What can hang from each mark
badoz: risuz
safu: luza
tode: risuz safu
risuz: badoz gedif tode
luza: safu
givik: suzutob
zene: tili
fimev: gedif givik vukev
gedif: fimev risuz
suzutob: tuno
tili: tode zene

Known rows, with every way that one mark hangs from another
{gedif fimev {risuz badoz {tode safu}}}: |  -9 |  25 |  12 |  33 |  -5 |   9 |  46 |  45 |  -7 |  24 | -15 |  58 |  23 |  -9 |  -3 |  26 | -32 | -48 |  16 |  21 |  17 | -38 |  24 | -12 |  31 |
{fimev {gedif {risuz badoz tode}} {givik {suzutob tuno}}}: | -51 | -19 |  22 | -29 |   2 |  37 |  50 |  25 | -56 |   3 |  15 |  65 |  -3 | -44 | -33 |  18 | -10 | -46 |  -6 |  38 |  -2 | -21 |  94 | -41 |  -7 |
{tili zene}: |  19 | -33 |   7 |   2 |   1 |  -3 |  -5 |  11 |  25 |   6 |  -7 |  14 |   6 | -18 |  -4 |  11 |  18 |  -4 |   9 |  17 |   2 |   0 |   3 |   2 |  -6 |
{risuz badoz {gedif {fimev givik vukev}} tode}: |  16 |  21 |   7 |  -9 |   8 |  14 |  26 |   2 | -39 |  -3 |  -6 |  79 | -12 | -54 | -50 |  27 |  27 | -59 |  -8 |  20 |  26 | -25 |  74 | -32 | -18 |
{fimev gedif vukev}: |  12 | -46 | -10 | -18 |   0 |  -7 |  -9 |  -8 | -24 | -45 |  -1 |  33 | -18 | -26 | -57 |  -1 |  32 |  10 | -11 |  10 |  11 | -25 |  36 | -17 |  -8 |
{zene {tili {tode {risuz badoz}}}}: |   9 |  32 |  -1 | -24 |  -4 |  18 |  24 |  33 |  -2 |  -8 |   7 | 100 |  -2 |  23 | -13 |  30 | -20 | -14 |  12 |  36 | -26 | -37 |  36 |  -4 |  23 |
{fimev {gedif {risuz badoz}} {givik suzutob} vukev}: |  -23 |  -34 |   14 |  -31 |    1 |   24 |   23 |   38 | -107 |  -23 |   10 |   74 |  -43 |  -62 |  -76 |   15 |    4 |  -24 |  -17 |   34 |   31 |  -41 |  107 |  -39 |  -10 |
{tode safu}: |  -6 |   3 |  13 |  41 |  11 | -11 |  22 | -11 |  10 |  -2 |  -5 |   4 |   1 |  -5 | -13 |  11 | -21 |  14 |  -7 |   5 |   7 |  -5 |  -5 |  -7 |  -1 |
{tode {risuz {gedif {fimev vukev}}} {safu luza}}: |  31 |  -1 |  29 |  67 |  17 |   4 |  31 | -19 |  15 | -55 |  25 |  53 |  10 | -39 | -44 |  33 | -18 |  -7 | -25 |  39 |  19 | -63 |  35 | -16 |  24 |
{tode {risuz gedif} {safu luza}}: |  17 |  -5 |  34 |  67 |  16 |   1 |  43 | -25 |  29 | -38 |  32 |  39 |  -2 | -24 | -11 |  43 | -27 |  10 | -43 |  40 |  -3 | -34 |  12 | -20 |  16 |
{badoz risuz}: |   0 |   0 |  10 |   6 | -22 | -16 |  12 |  22 |  -6 |  -7 |  11 |  19 |   2 |  20 |   3 |  14 | -12 | -11 | -19 |   1 |   2 |   5 |   7 |   9 | -13 |
{tili {tode risuz safu} zene}: |  -3 |   9 |  33 |  41 |   4 | -16 |  46 |  13 |  52 | -14 |  -4 |  67 |  18 |  -8 | -23 |  20 | -22 |   0 |  16 |  30 |   2 | -39 |  21 | -15 |   3 |
{badoz {risuz {gedif {fimev givik vukev}} tode}}: |  -8 |  13 |  30 |  12 |  -9 |  -8 |  23 |   8 |  -9 | -39 |  18 |  72 |   4 | -18 | -38 |  15 |  20 | -54 | -13 |   3 |  22 | -12 |  70 | -22 | -27 |
{tili {tode {risuz gedif}} zene}: |   9 |   7 |  25 |   6 |  -1 |   5 |  24 |   6 |  25 | -25 |   8 |  70 |   9 | -26 | -12 |  15 |  12 | -18 |   2 |  30 | -14 | -20 |  33 | -16 |   2 |
{tili {tode {risuz badoz gedif} safu} zene}: |  22 |  17 |  24 |  31 |   3 |   0 |  56 |   9 |   7 |   1 |  -5 |  90 |  -1 | -41 | -27 |  46 | -12 | -14 | -17 |  48 |  -8 | -29 |  32 | -21 |   0 |
{zene {tili {tode risuz {safu luza}}}}: |   4 |  22 |  24 |  39 |  13 |  -1 |  39 |  11 |  56 | -48 |  27 |  89 |  15 |  15 | -24 |  34 | -34 |   3 |   9 |  47 | -23 | -44 |  36 |  -5 |  33 |
{zene {tili {tode {risuz badoz gedif} {safu luza}}}}: |  28 |  29 |  17 |  29 |  12 |  12 |  46 |   8 |  15 | -36 |  24 | 111 |  -2 | -14 | -27 |  55 | -26 |  -9 | -22 |  63 | -30 | -35 |  45 | -11 |  31 |
{zene {tili {tode {risuz {gedif fimev}} {safu luza}}}}: |  21 |  28 |  30 |  43 |  21 |  17 |  24 |   1 |  33 | -53 |  35 |  98 |  28 | -17 | -36 |  27 | -21 | -19 |   3 |  48 | -23 | -45 |  45 |  -5 |  47 |
{fimev {gedif risuz} {givik {suzutob tuno}}}: | -55 | -29 |  29 | -26 |  10 |  41 |  22 |  13 | -61 | -23 |  28 |  35 |   1 | -41 | -38 |  -4 | -10 | -17 |   0 |  26 |   2 | -19 |  84 | -33 |   5 |
{badoz {risuz {gedif fimev}}}: |  17 |   7 |  18 |  11 | -14 |   6 |  -3 |   7 | -34 | -15 |  22 |  29 |  16 | -18 | -10 |   9 |   3 | -34 | -28 |   1 |   0 |   5 |  21 |   5 |   2 |
{fimev {gedif risuz} vukev}: |  -9 | -43 |  -5 | -19 | -10 |   3 |   3 |  20 | -33 | -53 |   0 |  49 | -18 | -13 | -42 |   3 |  22 |   4 |  -3 |  18 |  13 | -37 |  44 | -23 |  11 |
{luza safu}: |   4 |  11 |   7 |  30 |  28 |   0 | -11 |   5 |   2 |  -3 |   0 |  16 | -11 | -13 |  -8 |  16 |  -8 |   8 |  23 |  13 |  16 |  -8 |  -7 |  -3 |   5 |
{zene {tili {tode {risuz gedif} {safu luza}}}}: |   9 |  22 |  28 |  39 |  17 |   8 |  38 |  -6 |  41 | -58 |  35 |  96 |   8 |  -5 | -25 |  37 | -19 |  -1 |  -9 |  51 | -32 | -32 |  42 | -11 |  32 |
{tode {risuz badoz {gedif {fimev vukev}}} {safu luza}}: |  53 |   7 |  16 |  54 |  11 |   8 |  42 |  -3 | -16 | -25 |  13 |  71 |  -2 | -51 | -46 |  56 | -25 | -16 | -37 |  54 |  22 | -69 |  39 | -16 |  21 |
{gedif {fimev givik} {risuz {tode {safu luza}}}}: | -26 |  14 |  47 |  61 |  15 |   3 |  48 |  34 |  37 | -26 |  24 |  61 |  26 | -17 | -19 |  23 | -28 | -43 |  27 |  27 |  33 | -50 |  57 | -27 |  28 |

Rows
|  28 |  18 |  -9 |  -5 |  -2 |  10 |  21 |  -2 | -31 |   1 | -17 |  60 |   0 | -49 | -34 |  19 |  29 | -58 | -15 |  19 |   9 | -16 |  48 | -15 |  -7 |	{risuz badoz {gedif {fimev vukev}} tode}
| -23 | -40 |   0 | -11 | -11 |  -6 |  21 |  17 |   0 | -54 |  -4 |  61 | -10 |  -8 | -36 |   4 |  27 | -15 |   2 |  18 |   9 | -33 |  51 | -33 |   3 |	{fimev {gedif {risuz tode}} vukev}
|  34 |  17 |   2 | -18 |   8 |  26 |   4 |   5 | -80 |  -2 |  -1 |  64 | -21 | -63 | -59 |  26 |  18 | -36 | -14 |  21 |  31 | -31 |  66 | -21 |  -7 |	{risuz badoz {gedif {fimev givik vukev}}}
|   2 |  16 |   2 |  33 |   2 | -16 |  55 |   6 |  16 |  29 | -21 |  41 |  -4 |  -9 |  -7 |  36 | -20 | -23 | -14 |  20 |   2 |  -5 |   8 | -16 | -14 |	{risuz badoz {tode safu}}
| -11 | -27 |   7 |  14 |  -6 |  -1 |  44 |  26 | -13 |  -2 |  -3 |  69 |  -7 | -17 | -16 |  33 | -12 | -16 | -18 |  31 |  -3 | -24 |  25 | -32 |  13 |	{fimev {gedif {risuz badoz {tode safu}}}}
|  -5 | -33 | -11 | -22 | -15 |   0 |  32 |  31 | -29 | -28 | -16 |  79 | -23 | -18 | -37 |  24 |  21 | -23 | -11 |  29 |   9 | -37 |  55 | -32 |   0 |	{fimev {gedif {risuz badoz tode}} vukev}
|  14 |  12 |  -5 |  -3 |  -3 |   7 |  33 |  -9 | -15 |  16 |  -8 |  46 | -14 | -33 |   4 |  31 |  19 | -40 | -36 |  21 | -16 |  16 |  20 | -21 | -14 |	{risuz badoz gedif tode}
| -44 | -23 |  38 |  15 |  10 |  15 |  53 |  29 | -58 |   2 |  15 |  75 | -21 | -55 | -46 |  24 | -20 | -35 | -20 |  33 |  15 | -24 |  83 | -49 |  -7 |	{fimev {gedif {risuz badoz {tode safu}}} {givik suzutob}}
| -21 |   9 |  19 |  -7 |   1 |  20 |   7 |  44 | -38 | -31 |   5 |  56 |   1 | -12 | -42 |   1 |  -3 | -28 |  40 |   9 |  48 | -58 |  70 | -21 |  21 |	{gedif {fimev givik vukev} risuz}
|  21 |  12 |   7 |  54 |   6 | -22 |  63 |   6 |  42 |  11 |  -5 |  40 |  -1 | -23 |  -8 |  51 | -21 | -24 | -25 |  39 |   1 | -14 |  18 | -12 |  -6 |	{risuz badoz {tode {safu luza}}}
|   3 |  13 |  51 |  69 |   7 | -16 |  47 |   1 |  27 | -37 |  38 |  67 |  18 | -31 | -29 |  36 | -11 | -47 | -30 |  23 |  15 | -10 |  55 | -20 | -10 |	{badoz {risuz {gedif {fimev givik}} {tode {safu luza}}}}
|  10 |  16 |   7 |  47 |  -4 |  -5 |  57 |  44 |   9 | -18 | -14 |  70 |  12 | -26 | -33 |  39 | -21 | -48 |  11 |  43 |  32 | -60 |  56 | -12 |  27 |	{gedif {fimev vukev} {risuz badoz {tode {safu luza}}}}
|  44 |  15 |  -7 | -10 |   2 |  29 |  -5 |   3 | -66 |  23 |  -1 |  34 |   1 | -55 | -18 |  19 |   8 | -37 | -23 |  18 |   0 |  -6 |  18 |  -2 |  15 |	{risuz badoz {gedif fimev}}
| -12 |   7 |  22 |  -1 |  17 |  19 |  -5 |  11 | -60 | -15 |   8 |  23 |   3 | -51 | -69 | -20 |   2 | -37 |  23 |   2 |  44 | -35 |  82 | -10 |  -8 |	{gedif {fimev {givik suzutob} vukev}}
| -15 |  14 |  19 | -13 |  18 |  43 |   5 | -25 | -65 | -27 |  13 |  23 |  11 | -69 | -63 | -11 |  17 | -39 |   1 |  13 |  17 | -14 |  87 | -16 |  -6 |	{risuz {gedif {fimev {givik {suzutob tuno}} vukev}}}
| -22 |  29 |  30 |  31 |   5 |  13 |  52 |  50 | -17 |  19 |  -3 |  79 |  10 | -15 | -19 |  33 | -34 | -50 |  23 |  23 |  35 | -48 |  52 | -30 |  18 |	{gedif {fimev givik} {risuz badoz {tode safu}}}
|  43 |  15 |   7 |  54 |  13 |  -5 |  49 | -10 |   5 | -19 |  -4 |  64 |   5 | -69 | -48 |  45 |   8 | -48 | -30 |  44 |  14 | -29 |  53 | -16 |   3 |	{risuz badoz {gedif {fimev vukev}} {tode {safu luza}}}
|  14 |  11 |  36 |  71 |  -2 | -20 |  41 |  -2 |  36 | -34 |  28 |  49 |  28 | -27 | -14 |  32 |  -8 | -47 | -36 |  22 |   0 |  -1 |  32 |  -4 |  -1 |	{badoz {risuz {gedif fimev} {tode {safu luza}}}}
| -10 |  29 |  12 |  18 |  13 |  -1 |  23 |   5 |  26 | -27 |   5 |  66 |  11 |  11 | -27 |  11 | -14 |   2 |  18 |  22 | -23 |  -6 |  26 |   0 |  20 |	{zene {tili {tode safu}}}
|   2 |   6 |  21 |   4 |  -5 |  -5 |  26 |  24 |  43 | -13 |   0 |  63 |  16 |  -3 | -10 |  11 |  -2 | -14 |  23 |  25 |  -5 | -34 |  27 |  -9 |   3 |	{tili {tode risuz} zene}
|   1 |  21 |  15 |  -5 |  11 |  24 |  30 |   1 | -69 |   3 |  -1 |  65 | -10 | -80 | -60 |  15 |  22 | -74 | -16 |  21 |  24 | -15 |  95 | -30 | -22 |	{risuz badoz {gedif {fimev {givik suzutob} vukev}} tode}
|  19 |   9 |  16 |  32 |   4 |  10 |  47 |  -9 | -29 |  11 |   4 |  60 | -19 | -18 | -11 |  49 | -33 |   3 | -45 |  31 |  -1 | -31 |   5 | -26 |   5 |	{tode {risuz badoz gedif} safu}
|  10 |  20 |  16 |  52 |   0 |   4 |  52 |  47 |  15 |   6 |  -1 |  59 |  25 | -23 |  -5 |  40 | -33 | -51 |   8 |  40 |  16 | -45 |  32 |  -8 |  38 |	{gedif fimev {risuz badoz {tode {safu luza}}}}
|  24 |  13 |  20 |  -9 |   5 |  35 |  14 |  13 | -59 |  12 |  20 |  75 |  -9 | -31 | -23 |  35 | -16 | -31 | -16 |  24 |  17 | -50 |  39 | -28 |  11 |	{tode {risuz badoz {gedif {fimev givik}}}}
|   7 |   9 |  25 |   2 |  17 |  27 | -12 | -11 | -39 | -13 |  23 |  32 |   4 | -47 | -29 |   0 |  14 | -27 |  -3 |   3 |  15 | -10 |  39 | -18 |   7 |	{risuz {gedif {fimev givik}}}
|  31 |  13 |  11 |  30 |   6 |  15 |  35 |  -3 | -45 |  -4 |  -5 |  72 |  -6 | -34 | -45 |  40 | -24 | -12 | -26 |  30 |  22 | -59 |  28 | -22 |  13 |	{tode {risuz badoz {gedif {fimev vukev}}} safu}
|   7 |  25 |  14 |  37 |  18 |  -6 |  29 |   6 |  50 | -43 |  20 |  67 |  14 |  -4 | -30 |  24 | -17 |   0 |  10 |  41 | -24 | -15 |  36 |   4 |  27 |	{zene {tili {tode {safu luza}}}}
| -29 | -38 |  10 |  20 |  -3 | -14 |  37 |   8 |   9 | -56 |  -7 |  65 | -10 | -11 | -45 |  12 |  12 |  -3 |  -4 |  21 |  14 | -36 |  47 | -37 |   3 |	{fimev {gedif {risuz {tode safu}}} vukev}
|  13 |   4 |  19 |   7 |   3 |  28 |  -2 |  -8 | -19 | -12 |  20 |  39 |  16 | -16 |  -7 |   5 |  -7 | -20 |  -9 |   8 |   1 | -35 |  12 | -13 |  24 |	{tode {risuz {gedif fimev}}}
| -23 |  17 |   8 |  29 |  -9 |  -3 |  64 |  36 |   4 |  17 | -19 |  55 |  -5 |   5 |  11 |  39 | -29 | -26 |  -4 |  26 |   4 | -18 |  17 | -21 |  10 |	{gedif {risuz badoz {tode safu}}}
